What can hang from each mark
Z_580: Z_8 Z_356
Z_151: Z_8 Z_464
Z_218: Z_151 Z_209
Z_243: Z_8
Z_841: Z_218
Z_464: Z_8
Z_934: Z_580
Z_209: Z_218
Z_8: Z_151 Z_209 Z_464 Z_580

Every row comes from one small tree of marks. The marks that hang from a mark follow it in brackets, in the order of their numbers. Every link used is in the known rows. Which tree was each row made from?
Known rows
Z_209{Z_218{Z_151{Z_8{Z_464}}}}: 86; 215; -123; -264; -62; -43; -339; 161; 17; -31; 75; -56; 196; -170; 151; 83; -41; -126; -79; 41; -19; 32
Z_151{Z_464}: -136; -14; -44; 68; 228; -152; 212; 85; -187; -257; -75; 1; -184; 137; 24; 226; -156; -48; 121; 168; 83; 242
Z_841{Z_218{Z_151 Z_209}}: -273; 132; -157; -173; -45; -111; 315; 294; 178; -329; -356; -229; 372; -225; 255; 39; 65; -151; 18; 115; 262; -58
Z_243{Z_8{Z_151 Z_464 Z_580}}: 91; -60; 309; 143; 120; -66; -50; -164; -277; 206; 289; 106; -208; 37; -183; -25; -70; -181; 69; -44; -141; -297
Z_209{Z_218}: 67; -121; -342; -168; -160; -77; -65; 256; -355; -167; -211; -251; 24; -81; 207; 278; -110; -232; -272; 245; 137; 183
Z_218{Z_151}: -168; -53; -99; -16; -60; -124; 16; 171; -89; -225; -76; -183; 28; -15; 232; 95; 1; -12; 9; 181; 176; 22
Z_243{Z_8{Z_151 Z_209{Z_218} Z_464 Z_580}}: 196; -113; 54; -104; 79; -27; -296; -81; -254; 405; 236; 7; 3; -109; -204; -129; 111; -183; -75; -175; -276; -319
Z_8{Z_464}: -76; 18; -97; 23; -192; -172; -28; 34; -102; -124; -145; -133; -105; 76; 16; 93; -42; 115; 26; 120; -52; 142
Z_580{Z_8{Z_209 Z_464} Z_356}: 12; -14; 106; 227; -639; 225; 64; -177; 197; 128; -212; 7; -272; 146; -43; -192; 101; 634; 38; -105; 46; 229
Z_8{Z_151 Z_209{Z_218} Z_580{Z_356}}: 121; -287; -21; 32; -99; 42; -121; -164; -149; 286; -93; 33; 42; 42; -15; -59; 227; -214; -251; -90; -175; -25
Z_218{Z_151{Z_8{Z_580} Z_464} Z_209}: -173; 396; 150; 189; 541; -106; 153; 3; 99; -171; 221; 130; 108; -38; -28; -71; -160; -367; 345; -157; 108; -139
Z_151{Z_8{Z_209{Z_218} Z_580{Z_356}} Z_464}: 180; 45; 66; 120; 168; 106; -11; -243; 35; 38; 114; 294; -149; 114; -240; -60; -154; -199; -15; -125; -171; 196
Z_934{Z_580{Z_8{Z_209{Z_218{Z_151}} Z_464} Z_356}}: 67; -235; -103; 32; -695; 275; -228; -60; 272; 178; -133; 94; -139; -20; 78; -187; 147; 606; -32; -36; 187; 109
Z_580{Z_8{Z_151 Z_209}}: 45; -23; 29; 50; -26; 89; -30; 151; 58; 196; 18; -156; -103; 13; 51; -1; 66; 275; 28; 23; 217; 42
Z_464{Z_8{Z_580{Z_356}}}: 88; -217; 186; 390; -97; 125; 309; -363; -273; -136; 51; 122; -297; 259; -104; 182; -219; -55; -152; 55; -59; -63
Z_841{Z_218{Z_151{Z_464{Z_8{Z_209 Z_580{Z_356}}}}}}: -146; -89; 221; 22; 123; 85; 306; -170; 265; -195; -114; 250; 139; 77; -73; -97; -5; 93; 65; -37; -231; -110
Z_464{Z_8}: 50; -105; -62; 82; 80; -21; 252; -49; -243; -184; 91; -115; -186; 149; 6; 346; -224; 7; -149; 191; 110; 3
Z_243{Z_8{Z_151}}: 96; -163; 96; -4; 158; -58; 147; 13; -340; 169; 255; -63; -214; 0; -5; 231; -34; -168; -85; 155; 253; -114
Z_580{Z_8{Z_464}}: -20; 140; 75; 175; -351; 55; -62; 129; -10; -94; -121; -110; -217; 22; 63; 16; -173; 359; 116; 70; 135; 157
Z_209{Z_218{Z_151}}: -46; -59; -268; -240; -122; -105; -179; 303; -233; -146; -154; -232; 206; -173; 330; 163; 26; -180; -182; 182; 158; 47
Z_580{Z_8{Z_151 Z_209{Z_218} Z_464} Z_356}: 112; 5; 112; -19; -474; 230; -160; -49; 181; 447; -117; 33; -42; -3; 51; -113; 301; 412; -91; -155; -49; 128

Write each row's tree
-4; 131; -102; -145; -336; 88; -368; 249; 129; 103; -114; -200; 135; -168; 145; -178; 124; 407; 38; -116; 1; -5 => Z_580{Z_8{Z_209{Z_218{Z_151}} Z_464}}
-185; 432; 26; 25; 487; -120; 225; 94; 164; -132; 175; 44; 138; -57; 55; 45; -53; -210; 308; -102; 239; 0 => Z_218{Z_151{Z_8 Z_464} Z_209}
170; -157; -285; -161; 37; 19; 13; 23; -226; 23; 37; -205; 45; 12; -13; 258; -41; -3; -299; 36; -13; -39 => Z_464{Z_8{Z_209{Z_218}}}
-66; 146; 99; -92; 327; -24; 40; 60; 380; -277; 14; 170; 188; -72; -107; -153; -158; -102; 157; 17; -136; -22 => Z_841{Z_218{Z_151{Z_8{Z_209 Z_580} Z_464}}}
-103; 219; 95; -195; 253; -20; 176; 180; 354; -335; -16; 132; 155; -95; 50; 77; -180; -76; 131; 174; 56; 134 => Z_841{Z_218{Z_151{Z_8 Z_464}}}
-27; -6; 61; 35; -317; 258; 8; 40; 133; 109; -146; 59; -48; 1; 164; -118; 140; 372; 11; -98; 126; 187 => Z_580{Z_8{Z_209{Z_218{Z_151{Z_464}}}} Z_356}
176; 156; -180; -185; 357; -20; -80; 53; 36; 0; 152; 53; -31; -2; -142; 130; -146; -135; 1; -7; -23; 242 => Z_151{Z_8{Z_209{Z_218}} Z_464}
-267; 41; 10; -185; 115; -114; 217; 250; 181; -388; -249; 12; 204; -82; 153; 76; -53; -27; 127; 215; 38; 96 => Z_841{Z_218{Z_151{Z_464}}}
-155; 4; 17; -54; 405; -94; 150; -1; 31; -78; 161; 12; 56; 111; -20; 52; 37; 144; 164; -48; -77; -119 => Z_218{Z_151{Z_464{Z_8{Z_209}}}}
25; -288; 105; 241; -43; 17; 55; -292; -33; 223; -44; 75; -135; 170; -133; -129; 189; -53; -90; -71; -123; -19 => Z_8{Z_151 Z_209 Z_580{Z_356}}
26; -111; -33; -89; 443; -109; -215; 64; -171; 205; 52; 74; 116; -20; -81; -25; 101; -324; 26; -94; -273; -75 => Z_8{Z_151{Z_464} Z_209{Z_218} Z_580}
142; -284; 35; 69; -238; 127; -66; -184; -279; 163; 88; 11; -78; -49; -43; -160; 68; -122; -213; -98; 3; -233 => Z_243{Z_8{Z_209{Z_218{Z_151}} Z_580{Z_356}}}
-133; 386; 92; -46; 74; -42; 60; 64; 379; -239; -89; 48; 338; -211; -3; -175; -98; -216; 145; -71; -44; -166 => Z_841{Z_218{Z_151{Z_8{Z_464 Z_580}} Z_209}}
108; -329; 123; 271; -450; 279; 145; -108; 102; 128; -2; 163; -447; 140; 82; 125; -34; 373; -44; 203; 456; 201 => Z_934{Z_580{Z_8{Z_151} Z_356}}
-107; 308; -70; -177; 83; -22; 254; 215; 327; -273; -126; -107; 327; -238; 151; 43; -76; -212; 15; 86; 286; -13 => Z_841{Z_218{Z_151{Z_8} Z_209}}
-36; -23; -74; -144; 55; -176; -145; -5; 90; 284; -12; -126; 67; 41; -87; -77; 299; 188; 44; -76; -213; -4 => Z_8{Z_151 Z_209 Z_464}
-54; -101; 168; 368; -371; 8; 51; -313; -111; -99; -187; 140; -239; 210; -104; -112; -69; 47; 15; -11; -238; 84 => Z_8{Z_464 Z_580{Z_356}}
187; -205; -160; 32; 110; 24; -64; -81; -303; -24; 69; -96; 7; 36; -99; 120; -150; -162; -236; -24; -177; -192 => Z_464{Z_8{Z_209{Z_218} Z_580}}
-31; 244; 35; -51; 10; -73; -158; 9; 185; -93; 156; -3; 30; -22; 37; -24; -85; 59; 109; 38; 3; 13 => Z_218{Z_151{Z_8{Z_464}}}
150; 179; -112; -46; 2; -71; -135; -107; 201; 40; 121; -48; -83; 68; -215; -71; -81; 146; 25; -22; -91; 148 => Z_151{Z_8{Z_209 Z_464}}
78; -151; 41; -4; -205; 9; -260; -227; 11; 405; -103; 119; 100; 29; -106; -207; 330; -43; -118; -205; -416; -68 => Z_8{Z_151 Z_209{Z_218} Z_464 Z_580{Z_356}}
64; -122; 90; -77; 419; -79; 148; -33; -180; 271; 304; 32; -174; 60; -171; 75; 93; -31; 77; -32; 57; -100 => Z_243{Z_8{Z_151{Z_464} Z_209}}
-124; 445; -17; -22; 113; -123; 25; 45; 228; -26; 111; -67; 208; -113; 70; -61; 37; -86; 193; -140; 142; -80 => Z_218{Z_151{Z_8{Z_464}} Z_209}
71; -121; 15; -34; 234; -21; -146; 12; -302; 72; 215; 29; -10; -95; -113; -114; -38; -219; 12; -112; -85; -298 => Z_243{Z_8{Z_209{Z_218{Z_151{Z_464}}} Z_580}}
-62; -157; -17; 61; -51; 26; -92; -114; -66; 12; -129; 121; 76; 40; 1; -212; 151; -93; -31; -136; -220; 2 => Z_8{Z_209{Z_218{Z_151{Z_464}}} Z_580{Z_356}}
